Each row comes from the steps of one path. Every step used is in the known rows, and no mark comes twice. Write the path behind each row, first mark first.
Known rows
zokuv, gazig, vabi: [  5  12 -11   0  29 -16  16 -16  -5  33   6   8   0   3 -22  59 -16  -1
  27  18 -16  38 -22   9   6  43  -4   4  25  23  52]
reke, vufer, domomet, zokuv: [ 32  13 -14  20  11 -13   2 -16  -6 -30  23 -23 -18 -11  -7 -17  25  16
   4 -12   1  13  -1  48  25 -21  19 -33 -40  24   5]
domomet, zokuv, gazig: [  5   9 -18  28  19 -25   1 -12   6 -13  -6   4  42   4 -25  23  -5  19
  28  -5  -1  12 -23   7  23  18   3 -25 -25  18  31]
vufer, domomet, zokuv, samiv, fipub: [ 41 -16   1  25  22 -43 -20 -19 -14  11   6 -30  43  39 -22 -49  32  -2
  19 -30  11  22  -6  27 -11 -31   2 -18 -54 -42  13]
tadu, sude, koruv: [ -2  22 -16  25  27   2  11  11   0  25  14  -9   0 -11 -10  15   1  28
  -1 -23   0  24 -31 -29 -10   4  15   4 -19 -11   6]
zokuv, samiv, vufer: [  6   0  -7  23  -1  -6  -1  -6 -24   4  -5  -7  -9  20   4   2  17   4
  -1 -17  -2  20  -7  -9 -24  10  -5  -4 -37 -39   2]
tadu, sude, koruv, reke: [-10  24  -5  19  10  12   3  16  -5  17  20 -13  37 -24  -1   7   6  17
   7 -25 -15  29 -40 -36 -16 -15  22   8 -10  -9 -19]
tadu, sude: [-10   8 -14  23  16  16  -6  -3  -2  13  12  -5  -2  -7 -23  -5   5  29
  -9 -26   2  16 -54  -2  -1   0  10  -2 -20 -20 -18]
gafi, zokuv, samiv: [  9 -20   1  14   0 -22  -1 -22 -30 -11  -1  -1 -17  -6 -24  -5 -19 -10
  18 -15  -6  15  -2   0 -28  -2  15   8 -16 -31   2]
sude, koruv, reke: [  8  32  -4  13  19  -9  10   5  -9   5  16   3  42 -12   8  22  -2   7
  19 -12 -23  31  -9 -20 -17   2  21   4 -27   5  15]
domomet, zokuv: [ 21   5 -16  23  33 -18  -3  -6   2  -8  -5   7  21  19 -25  -3   4  22
  15 -23   8  -2 -26  24  16  -5   5 -19 -62 -12  14]
koruv, sude, tadu: [ 18  19 -21  14  16 -13   6  -4 -21 -15 -13  11  -3 -13   6  -4  -1  10
  12 -30  -5  -3 -17  -2   1  11  21  31 -23   9 -29]
koruv, reke, vufer, sude, tadu: [ 21  42   2  18 -39  11  -9   5 -19 -36  11   7 -22 -44  -2 -11  32  -2
  12  -6 -27  16 -13 -28  20 -18  46  23 -10  29 -36]
gazig, tadu: [ 21  10  -9  -4  34 -43   5  -9 -12 -14  14  18  -6  -3 -19   2 -18  19
  12  -1  -9  13 -18   3 -11  15  20 -17 -23 -20  32]
gazig, vabi, samiv, fipub: [ 46   6 -15  -5  40 -12 -10  -9 -10  57  -1  -1 -11  33 -10  25 -15 -18
  34  -9 -13  44 -31  19 -33  15  -6  47 -12 -46  58]
sude, koruv, reke, vufer, domomet: [ 20  40  -3   9  -3  -4  16  -4 -18 -14  43 -26   1 -44  25   8  20   2
  10  -1 -28  44  15   4  -9 -15  34  -8  -4  43   7]
koruv, reke, vufer: [  9  43 -14  22  -9  18   4  -8 -13 -30  12  -7  -3 -44  -5  10   7   0
   8  -4 -23  30 -19  17   2   2  23  -8 -11   7 -15]
reke, vufer, sude: [ 34  29 -13  31 -20   9  -9 -11 -17 -20  26  15 -58 -24 -13   4  14  22
   1   0  -8  23  -4   4  16  -2  26  -3 -21  24  10]
sude, koruv, reke, vufer: [ 19  57 -14  23  -1   4  18   5  -7 -18  14 -11   1 -47   8  28   2   0
  18   0 -25  39   5 -10  -7   5  28  -2 -11  17  10]
vabi, gafi, zokuv, samiv, vufer, domomet: [ -3 -49  15  19 -13  14  -7 -13 -45  -7  26 -26 -17   2  21 -25   2 -12
  -5 -29 -10  14  -4  -6 -49 -52 -10  31 -27   4 -20]
koruv, reke, vufer, sude: [ 25  31  -3  26 -37  18 -16  -6 -23 -28  31  10 -19 -36  -5  -3  20  10
   5  -3 -22  26 -15  -2  11 -18  33   2  -9  26 -17]
koruv, reke, vufer, domomet, zokuv, gafi: [ 13   4  -2  32  -4  10   2  -4 -10 -41  35 -19  28 -28   6 -40  16 -13
   6 -21  -5  12 -34  28   7 -62  14 -23 -38  55 -62]
domomet, zokuv, gazig, tadu: [ 20   3 -13   8  26 -62   4  -6   0 -28   0  12  31  -4 -30  13 -18  19
  34   7  -1   6 -19  -8  15  16  15 -37 -10   6  47]
vufer, domomet, zokuv, gazig, tadu, sude: [  0 -19  -2   0  16 -49  -9  -6  -3 -13  33 -23  29  -9 -21 -22   5  32
  12  -7   3  11 -38  -8  15 -20  23 -36  12  17   9]
gazig, vabi: [ 20   9 -10  -5  43 -12  12 -11  -8  37   7  11 -19  20 -20  35  -5   5
  15   0  -8  25 -24  25  -3  21  -2  10 -11  -7  35]
gafi, zokuv: [  1  -4  -3   9  22  -7  -8 -17 -26  -9   6   8 -30  -9 -23   3 -22   8
   8 -13 -15   6 -22  16  -6   3   6  16 -17  -4  15]
vabi, gafi, zokuv: [ -1 -17  -5  28  19  24   1 -11 -21 -12   9   9 -11 -19 -14   7 -35  -2
  10 -23 -12   4 -31   2 -25 -26  -2  35 -30  10  -8]
koruv, reke: [ -1  19  -3  12  11   4  -4  -9 -11  -5  14   7  38  -7  -6   5   4   7
   9 -14 -22  19 -33   8  -9   0  17  -2 -26  -5 -12]
tadu, sude, koruv, reke, vufer, domomet: [  1  32  -3  14 -10  17   5   6 -12  -2  47 -45  -5 -54  17  -7  27  14
  -4 -15 -20  43 -15 -12  -6 -32  35  -3  11  27 -28]
reke, vufer: [ 18  40 -25  28   8   9  10 -14  -6 -22   6  -2 -42 -30 -15  17   0  11
   3  -1  -9  26  -8  25   6  18  16 -14 -22   5  11]
gafi, zokuv, samiv, fipub: [ 20 -11   2  24  11 -22 -21 -19 -34   9 -13  -9 -12   5 -35 -26 -12 -19
  22 -19  -8  24 -13   1 -30  -6  -3  23 -17 -60  17]
gafi, zokuv, gazig, tadu, sude, koruv: [-11  -4  -2   0  16 -42   5   6 -20  -2  17  -8 -23 -47 -26  18 -42  15
  26   6 -16  21 -23 -60 -14   9  21  10  50   8  40]

Which path is each row?
[  6 -44   7  10   6  17   3  -3 -39  24  -4 -10 -41  10  -3  19 -19 -28
  13 -16  -7  14 -17 -10 -44 -30 -27  52  -7 -21   1]  gazig, vabi, gafi, zokuv, samiv, vufer
[  3  17   0  -1  17 -25   3  20 -10   3  25  -8  28 -29  -5  -2 -10  19
  14 -15 -13  24 -36 -49 -22 -15  34  -2   4 -20  -5]  gazig, tadu, sude, koruv, reke
[ 25  20   6  16  -8 -11  -8   8 -20   7  35  20  24  -6   9  11  11  18
  17 -11 -20  26  -4 -39  -7 -18  32  14 -24  24  15]  vufer, sude, koruv, reke
[ 18 -40   3  11  15  -1  13 -15 -25  18   2  -3 -23  -1 -23  21 -34 -33
  28 -14  -4  19 -13   0 -45 -25  -6  44  -4 -18   0]  gazig, vabi, gafi, zokuv, samiv
[ 15  19   9  15 -16   7 -18  19 -34  12  29  12   4   7  27   9  25  24
   2 -14 -24  21  -8 -49  -7 -21   9  23 -28  21  18]  samiv, vufer, sude, koruv, reke
[ 20 -13 -17  -6  14 -16  -4   1  -7  25  -9  -9  -3  33   9  51  -7  -5
  38  -1  -9  24 -23  -1  -5  17 -19  21  -3   8  61]  domomet, zokuv, gazig, vabi, samiv, vufer
[ 10 -26   0   6  35  16   8  -9 -21  23   7   7 -32  -5 -20  28 -37 -14
  18 -11 -12  11 -33  14 -25 -22 -11  49  -4  10  14]  gazig, vabi, gafi, zokuv
[  2   3 -10   2  24 -23  -5   2  -7   0  17   0 -13 -14 -27 -12 -10  29
  -1 -14   2  10 -49 -14 -10   0  22 -14  -6 -32  -4]  gazig, tadu, sude
[ 34 -26  -8 -18  19 -40   3 -20  -3  25  27 -18  23  25   6  32  -6  -8
  44   1  -7  34  -6  23  -7   1  11  10   5  34  54]  vufer, domomet, zokuv, gazig, vabi, samiv
[-20 -16  -1  -2   5 -28 -12  -7 -22 -16  15  -4 -27 -42 -38   1 -37  15
  16   5 -14  14 -45 -34  -5   8  17   4  49  -2  14]  gafi, zokuv, gazig, tadu, sude
[ 18 -13  -9  28   2 -20  -8   1 -15  -7 -17 -10  12  36  -5 -12  25   9
   8 -28  13   0  -9   0  -5 -14  -9 -19 -61 -42   3]  domomet, zokuv, samiv, vufer
[  8 -15   5   8  -3 -14  -3 -16 -32   7  26 -23  -4  27  20 -21  32   6
 -10 -17  -7  25   3   7 -25  -8   1  -9 -33 -15   2]  zokuv, samiv, vufer, domomet
[ 15   3  -1  19  -7  10 -26   1 -31   7  21  21 -36  24   5  -3  25  35
 -13 -14  -9   9 -21 -14   6  -7  -3  11 -39   6  16]  samiv, vufer, sude
[ 21 -12  -6  -9  22 -18 -17 -17 -25  43  -4  -8 -25   4 -22  40 -43 -33
  52   8 -28  48 -27   1 -30  25 -11  62  43 -12  73]  gafi, zokuv, gazig, vabi, samiv, fipub
[ 28  -9  -8  10 -22   9 -30   1 -30   8  25  17 -34  27  28   3   8  21
   4 -21 -11  19 -16 -23 -22  -9   8  35 -40  -1  24]  vabi, samiv, vufer, sude
[-18 -13  -7  33   6  15   4 -15 -15 -16   9   6   6 -34 -17  27 -44  -5
  24  -5 -22  18 -29 -16 -18  -1  -3  30   6  40   9]  vabi, gafi, zokuv, gazig
[ -2   1 -12  19  28  12  21 -10   0  30  10   9  17  -6 -13  61 -29  -9
  29   7 -13  35 -32  -3 -14  17 -12  24  11  37  29]  zokuv, gazig, vabi, gafi
[ 43  42 -14  31  -9  -6   7   3 -15 -10  28  11 -55 -29  -1  21   8  20
  11   3  -8  33  20 -22   7   0  30   3 -22  33  37]  reke, vufer, sude, koruv
[ 11 -17  -2 -25   8  -9  -1 -13 -25  41  32 -21 -20  23  38  43   2  -6
  20   8 -26  49  -9   5 -25  21  -8  31  28  33  58]  zokuv, gazig, vabi, samiv, vufer, domomet
[ 15  -4 -10  14  42  18  18  -6  -4  34  11  11  -1   9 -12  38 -19  -5
  16 -11  -5  22 -33  15 -21  -7 -10  28 -25   8  14]  gazig, vabi, gafi
[ 31 -24  -2  16   9 -44   0 -22 -11 -10  18 -21  36  26  -8 -31  26   7
  14 -26  12  11   6  24  -7 -29  19 -31 -53 -15   0]  vufer, domomet, zokuv, samiv
[ 38 -33  -3 -22  24 -17 -12  -2 -19  32  21 -23 -18  52  28   7  19   2
  15 -19  -4  17 -14  31 -14 -23  -8  23 -33   0  41]  gazig, vabi, samiv, vufer, domomet, zokuv
[ 22   2  13  21 -36 -11 -13  14 -38   9  23   4  14  12  25   0  28   6
  11 -16 -15  30  12 -65 -28 -27  17  17 -26  -8   3]  zokuv, samiv, vufer, sude, koruv, reke
[  1 -35  15   0 -12 -16 -14 -18 -51  -3  23 -27 -35  11  11 -29  15  -2
  -6 -17 -14  14   5   7 -29 -24  -2  14 -13 -12   1]  gafi, zokuv, samiv, vufer, domomet
[  9 -15   2  -7  18 -54 -11  -4 -21 -22  23 -16  11  14   5  -9  14  26
  10   5  -8   9 -11  -1  14  -6  -2 -34  -7  26  46]  samiv, vufer, domomet, zokuv, gazig, tadu
[ 12 -19 -10   4  -5 -19 -14  -9 -14  -6  21 -25  22  23  32   5  14  12
  20 -14 -11  21 -10   2  -6  -7  -1   1 -23  30  36]  vabi, samiv, vufer, domomet, zokuv, gazig
